Each row was made from one walk, in order. Every step used is in the known rows, and no mark comes twice. Write each row's walk.
Known rows
lolunem -> patep -> laku: [-0.79 -0.39  0.61  0.84  0.70  1.50 -1.85 -1.81  0.65  2.52 -0.66  0.93
 -1.05  0.88  0.88 -0.77 -2.23  0.60 -3.98  0.03 -0.19 -2.04]
gebo -> fadak: [-0.36  1.31  0.15  0.55  1.23  0.81 -0.56  0.26  0.93  2.62  0.87  2.23
 -1.32  0.59  1.97  0.71 -1.90  1.42 -5.04  2.00 -0.46 -0.81]
lolunem -> patep -> laku -> fadak -> gebo: [-0.78  0.67  0.71  1.06  0.23  0.70 -1.57 -1.69  0.92  2.32 -0.46  1.12
 -1.31  1.32  1.04  1.89 -2.44 -1.01 -3.76  0.42 -1.26 -2.03]
nezo -> gebo -> fadak -> galo -> lolunem -> patep -> laku: [-1.49 -1.51  0.61  0.57 -0.06  0.46 -1.53 -1.94  1.31  2.63 -1.67  0.81
 -0.17  1.52  1.79 -1.03 -2.39  1.49 -5.06  1.68 -2.68 -1.87]
galo -> lolunem -> patep -> laku -> fadak: [-0.67  0.33  0.67  0.49  0.80  1.63 -1.57 -4.01  1.03  3.31 -0.85  1.12
 -1.29  1.04  1.50  0.87 -2.58  0.03 -3.30  1.12 -0.46 -0.56]
laku -> mubesev -> fadak: [-0.92  1.67  0.23  0.85  1.77  1.70 -1.48 -1.23  0.90  1.45  0.67  1.57
 -0.58  0.46  1.49 -0.58 -2.01 -1.04 -3.74  1.66 -1.11 -2.20]
nanaz -> fadak -> galo -> lolunem -> patep -> gebo: [-1.67  0.34  0.34  0.63  0.71  0.84 -1.08 -3.97  0.36  2.24 -1.33  0.83
  0.48  1.60  1.45 -1.77 -2.50  1.17 -4.51  2.47 -0.23 -3.51]
mubesev -> laku -> fadak -> gebo: [-1.18  2.33  0.32  1.18  0.89  0.57 -0.34 -0.27  1.01  2.03  0.88  1.55
 -1.76  0.97  0.81  2.37 -2.28 -1.67 -3.85  0.94 -2.41  1.25]
lolunem -> patep -> gebo -> fadak -> mubesev -> laku: [-1.51 -0.34  0.54  1.62  1.21 -1.15 -0.55 -1.13  1.16  1.61  0.34  1.29
 -0.52  1.73  1.02  0.13 -2.36 -0.69 -4.70  1.64  0.71  1.34]
patep -> laku -> fadak -> nezo: [-0.82  0.94  0.17  0.46  1.07 -0.24 -1.68 -1.11  1.20  2.22  0.24  1.41
 -1.17  0.78  0.97  0.55 -1.76 -0.44 -3.49  0.19 -1.32  1.56]
nanaz -> fadak: [-0.82  2.39  0.18  0.52  1.21  1.33 -0.96 -1.34  0.52  2.62  0.20  2.13
 -0.76  0.94  1.54 -0.28 -1.89  0.73 -4.84  1.57 -0.52 -0.28]
mubesev -> fadak -> gebo: [-0.29  2.55  0.10  0.99  0.97  0.51 -1.56 -0.62  0.86  2.07  0.10  1.73
 -0.78  0.84  1.49 -0.10 -2.50 -1.45 -3.98  1.35 -2.09 -1.18]
mubesev -> laku -> fadak -> nezo: [-1.13  1.44  0.16  1.03  1.54 -0.34 -0.57 -1.21  0.96  2.42  1.52  1.67
 -1.37  0.96  0.49  0.60 -1.83 -0.91 -3.64  0.71 -1.63  3.64]
fadak -> galo -> lolunem -> patep -> gebo: [-1.48 -0.52  0.19  0.73  0.66  0.73 -1.15 -2.78  0.35  1.87 -1.10  0.39
 -0.11  1.00  1.02 -1.93 -2.69  1.33 -3.67  2.05 -0.33 -3.69]
lolunem -> patep -> laku -> mubesev -> fadak: [-1.11 -0.23  0.77  1.13  1.33  2.07 -2.33 -2.91  1.13  1.64 -0.37  0.77
 -0.34  1.05  1.24 -0.99 -2.10 -1.30 -3.62  0.43 -0.71 -3.58]
mubesev -> laku -> fadak -> galo -> lolunem -> patep -> gebo: [-2.07 -0.37  0.51  1.07  0.97  0.87 -0.43 -3.32  0.82  1.89 -0.34  0.48
 -0.75  1.26  0.93  0.05 -2.43 -0.25 -3.40  1.86 -0.96 -0.44]
mubesev -> fadak -> galo -> lolunem -> patep -> laku: [-1.17 -0.64  0.71  0.52  0.94  1.78 -2.39 -4.26  1.17  2.48 -1.36  0.48
  0.01  1.02  1.71 -1.47 -2.27  0.03 -3.32  0.73 -2.14 -1.57]
mubesev -> laku -> fadak -> galo -> lolunem: [-1.73  1.07  0.39  0.49  1.34  1.60 -0.33 -2.25  1.09  2.21  0.48  1.05
 -1.28  0.49  1.31  1.49 -1.97 -0.09 -3.29  1.51 -2.87  2.25]
nanaz -> fadak -> galo -> lolunem -> patep -> laku: [-1.55 -0.02  0.75  0.31  0.61  1.86 -1.90 -4.51  0.79  2.74 -1.57  0.74
  0.28  1.44  1.57 -0.90 -2.12  1.17 -4.20  0.88 -1.73 -1.82]
galo -> lolunem -> patep -> laku -> mubesev -> fadak -> nezo: [-0.96  0.12  0.48  0.84  1.30  0.51 -2.78 -5.20  1.28  2.44 -0.79  0.57
  0.58  1.54  0.96 -1.99 -2.69 -1.40 -3.14  0.93 -1.48 -1.97]
patep -> gebo -> nezo: [-0.84  0.61 -0.23  0.41  1.13  0.07 -0.98  0.70  0.85  1.82 -0.07  0.73
 -0.69  0.70  0.60 -0.34 -2.19  1.21 -4.85  0.71  0.30 -0.88]
mubesev -> fadak: [-0.34  1.78  0.18  0.69  1.58  1.32 -1.46 -1.13  0.76  2.35  0.45  1.87
 -1.08  0.50  1.71 -0.95 -2.05 -0.42 -3.92  1.39 -1.02 -0.11]
nezo -> gebo -> fadak -> galo: [-1.46 -0.12  0.20  0.60  0.44  0.03 -0.52  1.56  0.90  1.69  0.19  1.74
 -0.70  0.81  1.93 -0.54 -1.63  1.70 -5.53  2.21 -2.79 -0.81]
lolunem -> patep: [-0.48  0.23  0.50  1.02  1.00  1.19 -1.03 -1.66  0.15  2.69  0.45  1.51
 -1.02  0.78  0.96 -0.71 -2.34  1.09 -4.06  1.12  0.22 -1.76]

Write each row's walk
[-0.35  1.53 -0.03  0.50  0.65 -0.10 -1.08  0.75  0.78  2.21  0.39  1.02
 -0.49  0.87  0.60  1.48 -2.37  0.65 -4.83  0.26 -2.04 -0.57]	fadak -> gebo -> nezo
[-0.97 -0.11  0.93  1.04  1.00 -0.02 -1.62 -2.09  1.07  1.93 -0.01  1.21
 -1.06  1.11  1.30  1.66 -2.02 -0.93 -3.27  0.37 -0.22  1.79]	lolunem -> patep -> laku -> fadak -> mubesev
[-0.92 -0.43  0.61  0.49  0.89  1.06 -0.69 -2.88  0.68  2.90  0.13  1.38
 -0.15  1.09  2.02  0.22 -2.19  2.33 -4.61  2.50 -1.39 -2.16]	gebo -> fadak -> galo -> lolunem -> patep
[-1.24 -1.06  0.69  0.32  0.62  1.33 -1.59 -2.96  1.21  2.74 -0.95  0.84
 -0.21  1.09  1.97  0.20 -2.07  1.83 -4.51  1.39 -1.69 -2.20]	gebo -> fadak -> galo -> lolunem -> patep -> laku
[-0.95 -0.33  0.41  0.79  0.17 -0.86 -1.85 -3.46  1.05  3.29 -1.24  1.01
 -0.53  1.82  0.78 -1.30 -2.81 -0.47 -3.76  1.18 -1.85  1.01]	galo -> lolunem -> patep -> laku -> fadak -> nezo -> gebo
[-0.72  3.11  0.11  0.81  0.57  0.48 -1.01 -0.89  0.53  2.32 -0.12  1.97
 -0.53  1.28  1.32  0.51 -2.36 -0.30 -4.88  1.53 -1.65 -1.54]	nanaz -> fadak -> gebo
[-1.27 -0.90  0.43  0.30  0.94  0.17 -0.77 -2.73  0.84  2.20 -0.30  0.22
  0.01  1.20  1.02  0.99 -2.17  1.44 -4.19  1.56 -0.71 -1.04]	laku -> fadak -> galo -> lolunem -> patep -> gebo -> nezo
[-0.61  1.22 -0.10  0.97  0.96 -1.27 -1.70 -0.60  0.87  2.29  0.01  1.80
 -0.31  1.28  1.09 -3.11 -2.24 -0.93 -4.36  1.42 -2.34  1.55]	mubesev -> fadak -> nezo -> gebo
[-0.74  1.71  0.19  0.72  1.28  0.39 -1.55 -0.34  1.18  1.44  0.68  0.92
  0.19  1.01  0.91  1.22 -2.21 -1.27 -4.53  0.71 -2.61 -2.00]	laku -> mubesev -> fadak -> gebo -> nezo
[-1.45 -1.09  0.41  0.95  0.78  0.07 -0.60 -0.62  0.61  1.42  0.05  1.12
 -0.26  1.19  1.63 -0.70 -1.87  1.83 -5.02  2.30  0.10 -3.88]	lolunem -> patep -> gebo -> fadak -> galo
[-1.04  0.99  0.52  0.58  1.18  0.17 -1.58 -0.63  1.36  1.62  0.07  1.44
 -1.40  0.62  1.53  2.06 -1.84 -1.24 -3.17  0.38 -0.92  2.64]	patep -> laku -> fadak -> mubesev
[-1.33 -1.17  0.21  0.36  0.79  0.28 -1.17 -2.37  0.63  2.11 -0.74 -0.08
  0.48  1.12  0.68 -0.86 -2.46  2.09 -4.41  1.17 -0.65 -2.22]	fadak -> galo -> lolunem -> patep -> gebo -> nezo
[-0.69  1.65  0.40  0.78  1.47 -0.25 -0.71 -0.49  0.88  1.76  1.11  2.03
 -1.43  0.55  1.50  2.12 -1.95 -0.71 -3.38  1.48 -0.69  3.10]	laku -> fadak -> mubesev
[-1.77 -1.21  0.75  0.51  0.82  1.73 -1.56 -3.06  1.34  1.85 -0.63  0.54
  0.25  1.06  1.77  0.50 -2.05  1.17 -4.34  1.66 -1.85 -4.29]	gebo -> fadak -> galo -> lolunem -> patep -> laku -> mubesev
[-0.65  1.18  0.27  0.72  1.38 -0.70 -0.74  0.14  1.11  2.04  1.06  2.25
 -0.80  0.80  1.94  1.35 -1.97  0.45 -4.64  1.96 -0.57  1.86]	gebo -> fadak -> mubesev
[-1.15  1.65  0.37  0.98  1.48  1.38 -0.24 -0.74  0.95  2.29  1.23  1.73
 -2.04  0.59  1.02  1.53 -1.87 -0.71 -3.79  0.97 -1.22  2.48]	mubesev -> laku -> fadak
[-1.51 -0.03  0.36  1.30  1.14 -0.94 -0.71 -3.07  1.30  2.40 -0.30  1.15
 -0.27  1.89  1.21  0.00 -2.98 -0.59 -4.33  2.34  0.41  1.71]	galo -> lolunem -> patep -> gebo -> fadak -> mubesev -> laku
[-1.09  0.49  0.12  0.67  0.38 -1.08 -1.65 -0.09  1.29  2.10 -0.55  1.28
 -1.13  1.18  0.85 -0.72 -2.02 -0.84 -4.12  0.51 -2.24  1.78]	patep -> laku -> fadak -> nezo -> gebo
[-0.92  1.20  0.17  0.24  1.38  1.52 -1.55 -2.63  0.94  2.28 -0.28  1.28
 -0.28  0.42  1.94 -1.07 -2.17  0.24 -3.46  1.91 -2.66 -0.34]	mubesev -> fadak -> galo -> lolunem
[-1.89 -0.27  0.43  0.93  1.30  1.21 -1.69 -3.83  0.81  1.04 -0.83  0.27
  0.67  1.19  1.40 -2.04 -2.54 -0.52 -3.40  2.56 -0.84 -4.96]	laku -> mubesev -> fadak -> galo -> lolunem -> patep -> gebo
[-1.83  0.58  0.50  0.82  1.40  1.43 -0.22 -0.46  0.91  1.53  1.23  1.29
 -1.53  0.40  1.13  1.51 -1.33 -0.10 -3.68  0.79 -2.63  1.83]	mubesev -> laku -> fadak -> galo
[-1.16  1.05 -0.04  1.10  1.14 -0.85 -1.70 -0.67  0.97  1.44  0.32  1.45
  0.13  1.21  0.88 -2.73 -2.19 -1.57 -4.20  1.69 -2.59 -0.61]	laku -> mubesev -> fadak -> nezo -> gebo
[-0.72  0.31  0.14  0.77  0.81  0.32 -0.77 -2.82  0.86  3.04 -0.70  1.46
 -0.54  1.48  1.74 -0.76 -2.97  1.26 -4.80  3.10  1.18 -3.09]	galo -> lolunem -> patep -> gebo -> fadak
[-0.65  1.28  0.34  0.31  0.53  0.19 -1.51  0.26  1.48  2.16 -0.12  0.83
 -1.04  0.96  0.88  3.23 -2.02 -0.52 -4.43 -0.49 -2.28  0.44]	patep -> laku -> fadak -> gebo -> nezo
[-1.39 -0.94  0.61  0.40  0.56  1.81 -1.91 -3.30  0.76  2.46 -1.32  0.29
 -0.31  0.78  1.19 -0.95 -2.34  1.25 -3.41  0.54 -1.80 -2.16]	fadak -> galo -> lolunem -> patep -> laku
[-1.28  1.70  0.22  0.08  1.07  1.60 -1.02 -2.86  0.61  2.55 -0.46  1.49
  0.00  0.84  1.81 -0.44 -2.00  1.39 -4.38  2.13 -2.07 -0.64]	nanaz -> fadak -> galo -> lolunem
[-0.90  0.77  0.17  0.94  0.72 -1.42 -0.73  1.23  1.17  1.96  0.30  2.20
 -0.79  1.19  1.81  0.13 -2.23  0.09 -5.26  2.30 -1.54  2.20]	nezo -> gebo -> fadak -> mubesev
[-0.87  1.49  0.05  0.89  1.82 -0.03 -1.72 -1.68  0.92  1.46  1.02  1.49
  0.09  0.85  1.00 -1.48 -1.97 -1.17 -3.59  1.39 -1.59 -0.87]	laku -> mubesev -> fadak -> nezo
